Each row comes from the steps of one path. Every step used is in the known rows, and no mark comes twice. Write the path behind each row, first mark first.
In the rows, zero is written as 128.
Known rows
tanite sepe kisarof: [126 158 142  64 127  75 124 124 151  85 104 117 139 134 143 159 130 142
 141 108 169  72 137 167  97 159 147 119  96 149 169 111 166 114 175 144
 163 194 179 101 126 115 124 101 141 128 139  81  98 147 104 169 142 133
 105  90 106 188  63 171 116 159 126 136 154]
nagegu sepe: [ 96 123 105 127 160 163 148 143 194 132 173  68 149 133  95 136  82 128
 166 174 121 132  87 172 134 108 133 127 114 119 132 108 134  96 159 141
 105 122  98 115 120 170  79 120 107  85 127  85 182 105  97 163 154 143
  79 140 111 115 157  93 104 116 133  84 172]
sorizu sepe kade: [ 86 153 173  68 166 163 170 109 125 142  99 131 135 149  75  85  95 160
 100 118 166  89 146 150 184 130 137 180 177 107 183 116 126  87 123  86
 191 111 197 157  96 129 144 147 126 107  80 155 105  91  95 162 133 154
 153 125 137 119 113 103 110 188 150 133 109]
tanite kisarof: [ 93 166 135 100 120 142 108 141 130 160 126 110 155 114 153 160 150 124
 161  67  98 119 139 148  89  94  78 128 122 145 126 119 154 107 148 144
 139 101 119 159 106 104 108  96 120 160 163 100 144 151 159 147 107  88
 109 140 108 122 127 120  87 119  86 164 115]
nagegu tanite kisarof kade: [111 101 127 147 137  98 131 137 112 170 136 133 127 100 111 124 159 138
 120 144 100 135 154 126 124 111 117 140 129 158  90 112 148 148  80 126
 109  67 129 155  92 118 108 115  68 175 146 121 117 178 158  75 119 109
 121 153 171 141 167 160 146  95  89 198  90]
nagegu tanite sepe kade: [130 149 165 117 101  75 148 134 142 168  93 174 104 101  63 124 154 156
 126 129 177  84 156 137 158 137 165 141 123  94 179 126 139 130 132 110
 180  97 130  98  73 156 151 133 118 134  58 104  62 171  80 156  97 175
 149  99 157 154 103 120  98 156 159 112 148]
sorizu kade tanite: [139 102 131 142 135 149 162 122  80 144 117 196 127 198 141 165 114 199
  97 163 163 146 149 129 156 130 106 161 126 117 154 147 127 172 122 147
 181  79 121 154 150 106 175  89 125 108 146 107 164 107 121 116 161 133
  95 116  84  87 123 102 162 180 126  64 146]
tanite sepe: [130 132 170 120 116 121 147 129 154 111 129 149 120 122 128 180 168 131
 125 110 150  97 150 122 134 111 134 137  93 100 164 126 177 135 170 161
 182 146 109 101 118 140 127 105 164 123 117  71 129 143  84 154 121 155
  99 141 105 171  85 132 100 132 132 113 155]
sorizu sepe kisarof: [108 161 128  37 165 117 150 109 126  91 104  88 167 185 142 116  89 161
 130  98 165  67 124 174 139 156 131 133 154 157 150 101 139  95 145 120
 166 197 228 138 136 113 139 112 131 111 129 127 105 107 113 169 170 106
 150 101  92 162  80 179 140 176 124 162 104]
sepe nagegu tanite: [153 138  78 162  61 110 115 183  57 190 126 124 159 151 114 140 148 129
 182 100 150 138  93 118 160 116 119 104 135  99 131 148 129 137 119 106
 132 145  77  78 113 123 198 117 140 180  99 125 117 156 101 137 140 104
 189  87 131 104 140 132 127 121 174 115 116]
sorizu sepe: [104 125 161  88 169 175 179 100 115 115 129 111 157 183 125 124 120 154
 115  94 152  92 129 133 180 104 118 158 165 119 141 115 137 105 136 139
 187 150 171 150 137 139 144 121 144  97 111 136 145  93  94 155 159 127
 154 154  80 144 115 143 129 156 130 146  88]
sorizu kade: [116 100 137 123 170 167 187 163 101 149 124 141 128 198 150 163 131 184
 151 124 133  87 145 150 176 111 107 142 136 128 163 121 144 124 152 186
 168 127 125 167 165  97 156 101 143 169 120 115 149  88  83 127 153 136
  79 126 104 128 120 121 121 202 121 155 150]
sorizu sepe nagegu tanite: [155 137 108 145  86 130 130 153  64 174 113 122 174 183 118 131 139 139
 164  94 168 113  99 117 186 102 127 114 147 107 111 137 113 139 110 110
 148 163 107  99 107 146 203 121 155 156  77 159 105 138 103 141 156 103
 203 103 113 116 134 156 147 129 164 131  99]
sorizu kade nagegu sepe kisarof: [109 133 118  94 170 124 122 136 164  97 121  57 141 180 130 123  84 138
 166 168 156 103 103 189 111 119 135 108 126 175 125  85 109  97 183 142
  86 197 159 131 145 122 118 123 140 111 120 128 127 100 122 133 169 150
  90  83 112 149 109 132 136 159 125 137 173]
sorizu sepe tanite kisarof: [118 167 139  68 132 147 138  78 117 162 116 166 136 143 146 100 112 107
 144  45 122 106 155 136 103 126  68 135 137 162 119 159 118 127 109 137
 155 127 170 176 129 109 104  98 113 142 178 162  82 105 165 140 102  79
 168 181 115 105 129 121 117 127  90 183 105]
tanite kisarof kade nagegu: [102  97 166 162 150 150 112 124 105 124 139 107 110 104 136 114 173  99
  83 144  97 174 149  91  96  68 100 159 152 155  89 103 140 121 123 113
  80 126 110 154 136  78 127 144 146 151 157 142 158 142 157  54  98 144
 122 144 164 137 141 100 136  80 104 193  83]
sepe nagegu: [130 150  97 137  99 164 109 177  63 141 133  99 167 157 133 149 111 114
 153 115 133 159  90 126 125 114 104 132 131 102 169 156 148 108 145  99
 131 176  97  95 124  77 183 126 198 173 150 134 170  99 105 145 145  99
 128 106 153  75 129 100 108 133 166 109 138]
kade nagegu tanite sepe kisarof: [151 151 141 105  96  51 106 127 133 108  94 126 124 130 141 147 168 135
 151 105 178  75 136 144 112 140 153  99 106 148 128 104 135 137 166 135
 143 197 150  78 122 128 155 114 150 133 103  97  63 180 112 141 125 146
 164  67  99 203  72 179 135 127 142 148 136]
kisarof tanite nagegu sepe: [131 133  99 165 156 151 106 137 223  91 164  74 138  92 135 140 102  96
 163 141  62 144 100 141 127 144 178  95 116 116  92 116  94 116 137 137
  73 118  98 139 132 193  45 170  94  82 124 137 165 113 153 148 127 125
  84 168 122 124 155 135 111 116 109  89 153]
tanite kade nagegu sepe: [110  92 139 140 154 181 123 134 181  96 162  85  86 104 111 111 126 103
 114 179 119 148 102 125 129  87 114 112 111 121 115 104 124  95 156 148
  69 124  89 125 132 161  95 162 148  94  85 140 183  86 111 124 134 169
  86 126 140 124 165  94 118  93 133 116 175]
tanite nagegu: [105 154 130 150 114 152 129 158 163 134 139 106 150 113 212 134 111 105
 141 112  61 114  92 125 125 144 140  85 127 100 135 120 127 134 112 141
 125 119 132 150 158 124  95 133 139 125 140 123 168 119 155 151 101 102
 109 158 101 150 143 138  91 132 147 126 111]
kisarof kade: [100  75 130 138 170 139 164 142 110 121 163 120 112 113 100 120 126 137
  82 185 108 146 133 119 133 143 136 174 147 129 148 119 170 124  96 119
 121  97 138 142 144  99 118 125 101 148 158 102 166 127 108  89 139 141
  88 155 171 133 154 130 141 115 125 160 102]
sepe nagegu tanite kisarof: [131 172  98 139  65 116  75 168  88 202 108 119 175 130 147 162 167 118
 192  57 120 130 126 136 112  84  85  93 118 134  97 132 123 134 125 118
 119 118  87 122  76 117 160 102 131 197 129 142 105 179 163 140 114  68
 163 108 124 104 144 139 108 107 107 159 115]
kade tanite nagegu sepe kisarof: [110 174  99  98 130 106  98 118 204  98 125  75 165 141 164 122  41 126
 154 179 125 121  79 188  84 181 155  84  99 148 128 103 100 131 136 115
  89 149 174 122 123 152  78 123 105  68 157 122 138 115 169 167 153 112
  84 110  93 133 129 150 138 139 130  71 165]

Which path is each row?
[137  89 105 148 158 143 154  90 151 136 177 139  87 112  82  52  69  78
 121 204 123 175 109 114 104 155 120 151 136 145 117 154 108 129  99 121
  78 146 116 117 177 122  92 137 107 101 169 137 119  84 124  84 114 147
 146 169 173  96 165  65 149  85 144 126 136] : kisarof kade nagegu sepe tanite
[161 126  72 117 156  93  79 123 146  42 133  74 120  98  96 136 141 113
 144 103 114 142 136 139  92 160 168 129 156 156  88 119 112  86 171 111
  80 179 129 108 156 143 100 169  91 112 149 131 115 138 136 120 145 134
 133  89 143 129  95 143 144 132  91 123 119] : kade nagegu sepe kisarof tanite
[129 142 143 152 101 119 105 148 103 196  98 132 135 145 156 152 200 141
 175  69 118 111 153 126 133  53  86 101 133 156  75 101 108 143 137 164
 115 107  92 156 113 114 154 103 127 178 106 143 100 175 167  99 101 107
 161 110 101 148 136 136 121 119  91 192 102] : sorizu kade nagegu tanite kisarof
[126  80 123 154 132 121 143 103  83 124 152 177 122 128 101 124 107 160
  44 210 140 195 142 101 120 158 133 190 132 114 144 152 149 176  79  95
 145  55 131 133 135 109 143 109  91  97 180  96 176 140 143  85 148 134
  97 139 131  91 146 104 186 117 139  69 110] : kisarof kade tanite
[116 163 111  86 107 125 126 109 116 177 130 163 122 108 149 112 119 104
 156  65  99 128 148 135  72 143  66 127 124 154 133 166 135 126 113 136
 140 113 133 157 134  91  99  90 106 165 200 127  97 131 170 134  89  74
 145 163 133  91 134 103  96 113  93 173 115] : sepe tanite kisarof
[148 124 168 136 100 110 128  95 131 109 122 200 116 126 117 182 157 154
  81 141 176 139 158 111 118 127 133 155  78 100 159 151 156 174 143 138
 192 103 106  97 112 144 146  96 154  82 140  74 141 152 108 142 130 156
 101 134  89 145  87 122 138 126 137  52 160] : kade tanite sepe
[145 146 142 143  94 146 105 157  93 114 119 127 146 145 130 175 147 109
 142 111 156 140 118 115 124 108 121 127  96  98 170 151 160 126 169 118
 152 190  88  76  97  97 179 130 225 167 131 128 143 115  94 152 138 123
 108 113 152 111  91 121 109 127 159  96 168] : tanite sepe nagegu
[122 100 100 125 150  97 123  98 133  99 144 138 129 133  91 114  61 158
  68 239 158 178 122 145  96 173 149 169 113 154 135 129 130 161  99  89
 103  88 165 129 116 127 116 114  75  70 177 106 156 132 151  98 177 135
  74 121 140  94 145 128 198 122 125  60 138] : nagegu sepe kisarof kade tanite
[158  93  80  70 141 101 114 142 107  36 114 149  59  53 145 128 160 137
  82  84  92 104 170 117 113 214 134 112 130 128 149 148 151  91 132 139
 127 115 179 140 148 119 107 168  94 179 107 161 112 125 128 143 137 121
 104  93 182 124 117 187 126 154  90 171 129] : sepe kisarof tanite kade
[112 161 130 131 152 135 116 139 206 121 131 100 121  81  80  96  81 115
 143 155  95 132 121 151 137 164 181 125 148 107 146 120  95  91 121  87
 101  78 137 149  96 173  72 185  91  94  99 158 127 107 140 159 109 153
  97 139 174 103 144  91  90 155 133  83 159] : kisarof tanite nagegu sepe kade
[152  93 129 186 110 117 151 163  80 185 117 140 115 169 135 138 184 154
 157 116 145 110 127 101 185  77 122 109 152 124  97 109 107 150 132 162
 127 131  85 118 158 127 191 119 133 163  69 127 106 153  97  92 123 150
 186  88  96 159 136 129 139 132 146 166 109] : sorizu kade nagegu tanite
[115 160 116 114 127 145 100  91 159 165 145 127 117 111 129  97 109  78
 167 106 100 152 131 138  67 110  76 118 116 165  97 142 104 120 132 133
  88 126 107 146 126 115  81 115 114 127 183 149 113 115 175 120  90 105
 137 163 133  92 151  83 103  86  96 155 141] : kade nagegu sepe tanite kisarof
[140 128 121  76 151 152 194  73 100 138 133 181 120 166 122  65  81 124
 119  95 146 107 132 115 148 174 107 158 154 129 151 170 119 126  96 134
 178 156 184 140 178 111 133 108 120 111 157 151  89  77 106 136 124 114
 192 170 116 102 129 112 136 147 148 148  96] : sorizu sepe tanite
[150  90  78  71 156 109 110 135 142  27 129 128  63  59 117 122 142 127
  99 116  98 109 154 135 114 203 136 104 112 133 137 138 135  83 142 146
 104 116 168 138 136 151  84 178  86 150  96 161 119 111 126 149 148 129
  86 103 184 121 129 175 128 147  84 153 155] : nagegu sepe kisarof tanite kade
[128 153 136 109 130 195 127 136  69 121 116  98 183 200 135 135 104 123
 137 102 159 134 105 123 163  93 109 144 148 112 147 138 134 108 137 101
 153 196 140 120 114  98 188 139 209 149 125 180 154  74 103 154 166 100
 153 130 131  88 116 126 131 149 161 121 119] : sorizu sepe nagegu
[184 131 117 149  99 129  80 150  80  74 119 144 129 120 113 183 178 105
 134  83 142 152 147  96 122 123 140 136 114  97 139 169 145 126 164 111
 144 191  81  76 103 111 173 156 201 170 141 153 127 125 104 138 137 123
 121 116 173  97  77 134 112 133 133  93 152] : kisarof tanite sepe nagegu
[115  69 152 175 162 148 138 133  93 112 154 104 102 111 119 105 156 106
  74 175 110 176 127  84 119  90 126 172 167 136 108 113 143 118 120 108
  90 140 107 132 169  88 146 151 154 136 144 125 165 129 114  51 112 160
 129 131 158 146 139 100 145  92 142 171  85] : kisarof kade nagegu
[148 131 107 160 123 131 103 149 153  89 134 121 133  70 193 147 151 101
 131  76  40 133 122  97 125 171 164  97 142 104 103 142 110 131 112 139
 115 120 121 147 164 136  85 168 114 133 146 144 142 136 170 128  97 100
 126 154 124 135 124 155 104 133 105 129  94] : kisarof tanite nagegu
[141  95 137 151 129  80 140 119  85 133 117 111 129 148 115  90 158 135
 105 145 160 113 126 105 162 108 153 131 166 150  79  94 113 140  96 113
 104 157 154 111 138 132 176 139 113 133  86 149  83 165 119  70 132 149
 208  98 129 178 130 170 179 101 139 189  66] : sorizu sepe kisarof kade nagegu tanite
[106 117 125 178 153 152 121 112 213 115 163 101 141 119 132 118  58 115
 105 233  90 175  86 141 121 142 164 117  93 115 103 116  91 162  98 123
  71  76 120 143 112 182  58 142  96  48 143 132 191 108 172 114 143 136
  58 178 123 115 182 116 151 104 132  47 164] : kisarof kade tanite nagegu sepe
[133 150 138 118 134 160 165  93 150 136 125 160 135 133 203  71  71  97
 128 103  84 100 109 108 132 184 136 104 136 113 128 158  94 147  70 141
 145 144 181 160 177 119  97 129 135 107 150 178 100  74 164 140  95  96
 173 195 112 134 141 140 124 135 147 141  96] : sorizu sepe tanite nagegu
[121 153 132 154  84 109  88 141 112 192 111 115 141 113 157 144 196 117
 170  61 115 130 143 115 112  60  86 102 141 147  75 108 117 134 132 138
 109 109  83 135 105 125 145 114 120 160 124 122 108 192 168 109  88 105
 182 112  98 144 135 131 110  84 105 182  88] : kade nagegu tanite kisarof
[143 122 179 151 124 121 108 114 120  93 103 151  79  78  81 116 194 115
  89 103 143 146 171  86 129 105 151 164 164 107 139 132 122 105 164  93
 135 146 103 116 127 117 159 181 170 122  93 144 104 147 105 111  77 192
 157  95 161 140  79  79 110 132 138 129 123] : kisarof tanite sepe kade nagegu
[164  96 180 177 104  98 146 135 120 141 102 171  96 149 131 173 223 146
 137 114 177  84 158 102 177  75 139 112 104 115 117 107 129 169 160 184
 157 150  78  94 128 153 177 119 170 144  62 114  88 171  87 110 111 173
 148 106  95 194  89 146 135 131 140 141 150] : sorizu kade nagegu tanite sepe
[ 94 183 140 108 112 138  86  97 158 170 111 151 141 115  99 134  95 148
 119 139 141 168 151 160  88 110  97 153 114 140 129 128 111 130 121  95
 132  33 126 162  57 142 105 112  88  95 155 129 143 143 185 145 114 116
  97 130 122  74 142  79 116 126  96  72 157] : nagegu sepe kade tanite kisarof
[109 146 119 164 126 158 112 119 215 127 157  99 158 127 147 133  64 114
 135 200  97 163  82 146 124 134 152 101  90 113 112 119  92 152 118 130
  88  85 105 133 116 186  71 138 107  45 133 119 190 106 168 152 140 123
  72 162  89 107 164 109 132 112 139  31 173] : kade tanite nagegu sepe
[121 119 140 177 116 136 124 119 139 121 137 159 134 105 184 120  95 128
  68 191  83 169 116  99 112 174 150 126 115 107 118 144 111 186  63 111
 115  66 143 157 143 121 105 136 114  91 165 134 171 126 186 101 110 112
  91 173 125 126 158 135 157 117 138  80 108] : kisarof kade tanite nagegu
[134  94  95  84 136 150 165 115 150 109 160 178  44  73 119  66  88 103
 101 158 108 117 122 126 123 199  99 111  92 116 170 172 139 117  95 158
 121 100 146 134 149 150  72 136 100 138 109 154 123  62 114 145 122 133
 102 160 181  87 170 114 119 121 128 138 178] : nagegu sepe tanite kade
[141  94 111 168 108  68 128 144  85 148 129 115 115 123 112  99 163 128
 121 152 142 136 118 106 134 125 146 123 155 147  89 102 127 139  99 112
  87 143 122  94 147 118 163 136 103 149  99 125  94 186 123  76 124 151
 190  83 141 170 140 151 168  96 148 175  76] : sepe kisarof kade nagegu tanite
[156 119 150 147  87  76 146 135 140 149 123 168 120 122 115 175 196 143
 146 106 166  86 143 115 160 107 144 111  95  98 133 123 153 158 143 166
 181 128  85  77 105 173 145 105 134 133  85  75  91 182  82 148 119 154
 147 119  97 186 100 163 112 120 145 123 140] : nagegu tanite sepe
